Every row comes from one small tree of marks. The marks that hang from a mark follow it in brackets, in the order of their numbers. Every link used is in the known rows. Which tree was each row made from?
Known rows:
Z506{Z884{Z265{Z165{Z414} Z866}}}: [ 2.04 -0.18  0.58 -1.92 -2.14  0.08  0.05  0.52  1.27 -3.71  0.85 -2.21
 -0.43  2.83 -0.32  2.42  0.40  3.11 -1.23]
Z414{Z15 Z165{Z265{Z884{Z506}}}}: [ 3.91  2.25  1.13 -1.82 -0.85 -2.38 -0.80 -2.31  1.50 -2.17 -0.95 -0.37
  0.86 -1.67  2.78  1.33 -2.23  0.60  0.22]
Z410{Z265{Z165{Z414} Z866}}: [ 2.36  0.50  1.97 -2.51 -3.23 -0.22  1.67  0.41  1.26  0.54 -2.22 -0.42
 -1.70  2.66 -1.39  1.36  0.02  2.33 -1.42]
Z165{Z265 Z414{Z15}}: [ 4.63  0.47  0.26  0.96  0.13 -0.64  0.52 -1.04  1.27 -3.49 -1.21 -0.47
 -0.69  0.09 -0.42 -0.11 -1.62  2.08  1.74]
Z506{Z597 Z884{Z265}}: [ 1.17 -1.52 -0.53  0.24  0.43  1.48 -1.21  0.07  0.25 -2.08  1.15 -3.12
 -2.01  0.98  1.04  3.41  0.94  4.61  0.31]
Z15{Z414}: [ 0.49 -0.52  0.36 -1.44 -1.20  1.17  0.15  0.76  0.96  0.13 -0.92 -0.92
 -0.25  0.31 -1.69 -1.73 -0.05  0.53  0.23]
Z414{Z165}: [ 1.42  1.14 -0.50 -2.09 -0.03  0.03 -0.15 -0.29 -0.53 -0.49  0.41 -1.25
  1.76 -0.61  0.89  1.38  0.21 -0.82 -0.70]
Z265{Z165}: [-0.38  1.93  0.47 -0.99 -1.76 -0.60  1.74 -0.98  1.00  0.05 -0.02 -0.11
  0.17  0.80 -0.44  0.64  0.18 -0.59 -0.12]
Z414{Z15 Z165{Z265{Z866}}}: [ 5.41  1.37  0.28 -4.45 -0.44 -2.01 -0.43 -1.06 -1.08 -1.80 -0.18  0.92
  0.98 -0.30  0.13  1.87 -0.82  1.63 -1.14]
Z410{Z265}: [ 1.27 -0.83  0.12 -0.29 -0.89 -0.35  0.58  0.27  0.31  1.28 -1.36  0.42
 -1.44  1.51  0.99  0.38  0.05  1.97 -0.36]
Z884{Z265}: [ 0.02  0.11 -0.54 -0.66  0.41  0.09 -0.17  0.62  0.14 -2.73 -0.07 -0.81
  0.56  0.45  1.21  0.63  0.03  2.53  0.89]
Z506{Z884{Z265{Z165 Z866}}}: [ 1.00 -0.01  0.18 -2.95 -1.99 -1.04 -0.06  0.13  0.48 -2.28  1.44 -0.71
 -0.33  2.81  0.46  2.59  0.91  2.95 -1.52]
Z506{Z597 Z884{Z265{Z165 Z866}}}: [ 1.27 -0.10  0.96 -3.03 -1.84  0.52 -0.11 -0.13  0.44 -1.37  1.01 -2.30
 -2.07  1.95 -0.56  4.53  1.26  4.63 -1.39]
Z506{Z597 Z884{Z265{Z866}}}: [ 1.62 -1.87  0.50 -1.99 -0.16  1.04 -1.90  0.91 -0.63 -1.39  1.01 -2.17
 -2.22  1.18 -0.01  3.90  1.04  5.11 -1.33]
Z410{Z265{Z165}}: [ 0.87  1.09  0.59 -1.37 -2.69 -0.88  2.31 -0.77  1.41  1.35 -1.36  0.31
 -1.32  2.33  0.63  0.91  0.36  1.53 -0.27]
Z265{Z866 Z884{Z506{Z597}}}: [-0.19 -0.21  3.61 -2.04 -1.40  0.26 -1.95 -0.14  0.66  1.85 -1.52 -0.99
 -2.30 -1.58 -0.69  2.43 -0.77  2.04 -1.89]
Z165{Z265{Z884} Z414{Z15}}: [ 4.95  0.36  1.24  0.93 -0.95 -1.06  0.04 -0.09  1.86 -4.06 -1.37 -0.44
 -1.84  0.00  0.63  0.11 -2.29  1.69  1.10]
Z506{Z597 Z884{Z265{Z165{Z414}}}}: [ 1.74  0.16  0.32  0.27 -1.45  1.91  0.68 -0.52  2.13 -3.55  0.46 -4.98
 -1.93  1.75 -0.25  3.93  0.67  4.29  0.65]
Z265{Z165{Z414{Z15}} Z866 Z884}: [ 3.52  2.59  2.70 -2.39 -2.80 -0.79  0.53  0.13  0.93 -2.84 -1.90 -0.36
 -0.94  0.81 -1.03  0.99 -1.56 -0.07 -1.12]
Z410{Z265{Z165 Z866 Z884{Z506}}}: [ 0.46  0.99  3.35 -3.25 -4.10 -2.18  0.46 -0.69  2.14  2.35 -2.44  1.02
 -1.88  1.52  0.77  1.39 -0.79  1.76 -2.37]
Z414{Z15 Z165}: [ 3.47  2.65 -0.76 -2.24  0.48 -0.22 -0.19 -1.18 -1.26 -1.92 -0.50 -0.78
  2.02 -0.94  1.17  1.13 -0.55 -0.82  0.06]
Z15{Z414{Z165{Z265{Z866 Z884}}}}: [ 4.15 -0.73  1.90 -5.78 -3.15 -0.96 -0.71  1.49  1.13 -0.88 -0.24 -0.38
 -0.59  0.23 -0.83  0.73 -0.85  1.67 -2.24]

Write each row's tree:
[ 0.11  1.80  2.13 -2.45 -1.93 -0.32  0.32 -0.65  2.09 -2.66 -1.55 -1.97
  1.21  0.48 -0.74  1.37 -0.74  2.97 -0.15] -> Z884{Z265{Z165{Z414} Z866} Z506}
[ 3.87 -0.53  0.91 -5.72 -2.12 -0.47 -0.23  0.70  0.57 -0.34 -0.17 -0.48
  0.50  0.28 -1.90  0.49 -0.08  2.07 -1.63] -> Z15{Z414{Z165{Z265{Z866}}}}
[ 3.29  2.81  1.20 -3.03 -1.45 -0.34  0.84 -0.04  0.49 -4.99 -1.83 -1.23
  0.59  1.32 -0.89  1.41 -0.88  2.95  0.36] -> Z884{Z265{Z165{Z414{Z15}} Z866}}
[ 1.36 -1.01  3.68 -2.01 -1.77 -1.09 -1.44 -0.68  1.61  1.19 -1.02 -0.23
 -3.27 -1.31 -0.75  2.64 -1.20  3.85 -1.26] -> Z165{Z265{Z866 Z884{Z506{Z597}}}}
[ 1.48  1.10  2.93 -2.24 -3.39 -0.54  0.74  0.93  1.50 -1.40 -1.03 -0.83
 -1.26  1.05 -1.45  1.26 -0.81 -0.24 -1.93] -> Z265{Z165{Z414} Z866 Z884}
[-0.52  0.07  2.11 -2.71 -0.02  0.75 -1.71 -0.23  0.06 -0.34 -1.28 -1.88
 -0.66 -1.19 -0.62  2.97 -0.09  4.99 -0.24] -> Z884{Z265{Z866} Z506{Z597}}
[-1.14  2.05  1.69 -3.60 -1.87 -1.30  0.19 -1.16  1.25 -1.15 -0.83 -0.18
  1.15  0.56 -0.06  1.55 -0.27  2.70 -0.60] -> Z884{Z265{Z165 Z866} Z506}
[ 4.88  1.89 -0.61 -2.24  0.10 -1.55  0.38 -1.70 -0.11 -2.47  0.04 -0.08
  1.15 -0.52  1.25  1.43 -1.01  0.95  0.54] -> Z414{Z15 Z165{Z265}}
[-1.34  2.54  1.54 -1.42 -1.33  0.63  0.85 -2.09  2.04 -1.04 -1.17 -2.75
 -0.41 -0.63  0.12  3.06 -0.07  3.95  1.31] -> Z884{Z265{Z165} Z506{Z597}}
[-0.91  0.57  1.05 -0.28  0.52  1.21 -0.99 -1.05  1.03 -1.05 -1.20 -2.88
 -0.51 -1.45  0.50  2.38 -0.26  4.39  1.29] -> Z884{Z265 Z506{Z597}}
[ 5.84  1.22  1.40 -4.53 -1.34 -2.48 -0.77 -0.17 -0.42 -2.35 -0.40  0.90
 -0.21 -0.24  1.10  2.05 -1.51  1.21 -1.67] -> Z414{Z15 Z165{Z265{Z866 Z884}}}
[ 0.59 -0.47  2.03  0.31 -1.30 -2.14 -0.60 -1.16  2.68 -0.29 -0.38  0.39
 -1.18 -0.76  1.51  0.21 -1.65  1.56  0.11] -> Z165{Z265{Z884{Z506}}}
[ 2.13  0.63  2.11 -1.89 -1.30 -0.46 -0.79 -1.83  1.92 -0.03 -0.42 -2.40
 -1.22 -2.13  1.28  3.68 -1.19  2.39 -0.49] -> Z414{Z165{Z265{Z884{Z506{Z597}}}}}
[ 2.20  0.78  1.97 -0.33 -3.72 -0.35  1.86  0.47  2.80 -0.83 -2.36 -1.39
 -2.56  2.24  0.84  1.14 -0.81  1.33 -0.49] -> Z410{Z265{Z165{Z414} Z884}}
[ 1.94  0.74  1.31 -1.71 -1.30 -2.03 -0.77 -1.50  2.16 -0.79  0.03 -0.78
  0.61 -1.34  2.38  1.59 -1.54  0.68 -0.64] -> Z414{Z165{Z265{Z884{Z506}}}}
[ 3.38 -0.17 -0.11 -3.51 -1.61 -0.13  0.54 -0.10  1.47 -0.87 -0.06 -1.48
  0.71  0.10 -0.76  0.02 -0.29  1.50 -0.01] -> Z15{Z414{Z165{Z265}}}
[ 2.77  3.13  0.66 -0.04 -1.32  0.19  1.75 -1.42  1.22 -2.82 -1.51 -1.40
  0.25  0.60 -0.89  0.29 -1.05 -0.28  1.09] -> Z265{Z165{Z414{Z15}}}
[ 0.96 -0.94  2.86 -1.92 -1.86 -2.57 -1.38 -0.45  1.76  0.48 -0.50  1.45
 -1.37 -0.45  0.36  0.64 -1.56  2.19 -1.52] -> Z165{Z265{Z866 Z884{Z506}}}
[-0.85  2.03  2.49 -3.63 -1.74  0.21  0.10 -1.45  1.12 -0.31 -1.26 -1.89
 -0.67 -0.35 -1.09  3.49  0.08  4.40 -0.45] -> Z884{Z265{Z165 Z866} Z506{Z597}}
[ 0.41  1.42  2.47 -3.36 -3.27 -1.53  0.69  0.49  0.68  0.07 -0.27  0.88
 -1.16  1.07 -0.59  1.37 -0.44 -0.40 -2.28] -> Z265{Z165 Z866 Z884}
[ 3.08  3.00  1.64 -0.13 -2.42 -0.37  1.42 -0.64  1.96 -3.55 -1.78 -1.30
 -0.75  0.54  0.24  0.46 -1.67 -0.76  0.47] -> Z265{Z165{Z414{Z15}} Z884}
[ 1.86  3.55  2.40  0.36 -2.46 -0.63  0.68 -2.12  2.87 -2.65 -2.42 -1.58
  0.02 -0.54  0.60  0.17 -2.29 -0.51  0.71] -> Z265{Z165{Z414{Z15}} Z884{Z506}}
[ 1.15  0.96  1.56 -1.43 -3.69 -1.36  1.79  0.08  2.06  0.71 -1.60  0.39
 -2.38  2.26  1.61  1.25 -0.34  1.11 -1.01] -> Z410{Z265{Z165 Z884}}
[ 1.39 -1.94 -0.23 -1.95 -0.25 -0.42 -1.82  1.10 -0.57 -2.10  1.45 -0.57
 -0.46  2.02  0.91  1.82  0.76  3.53 -1.56] -> Z506{Z884{Z265{Z866}}}
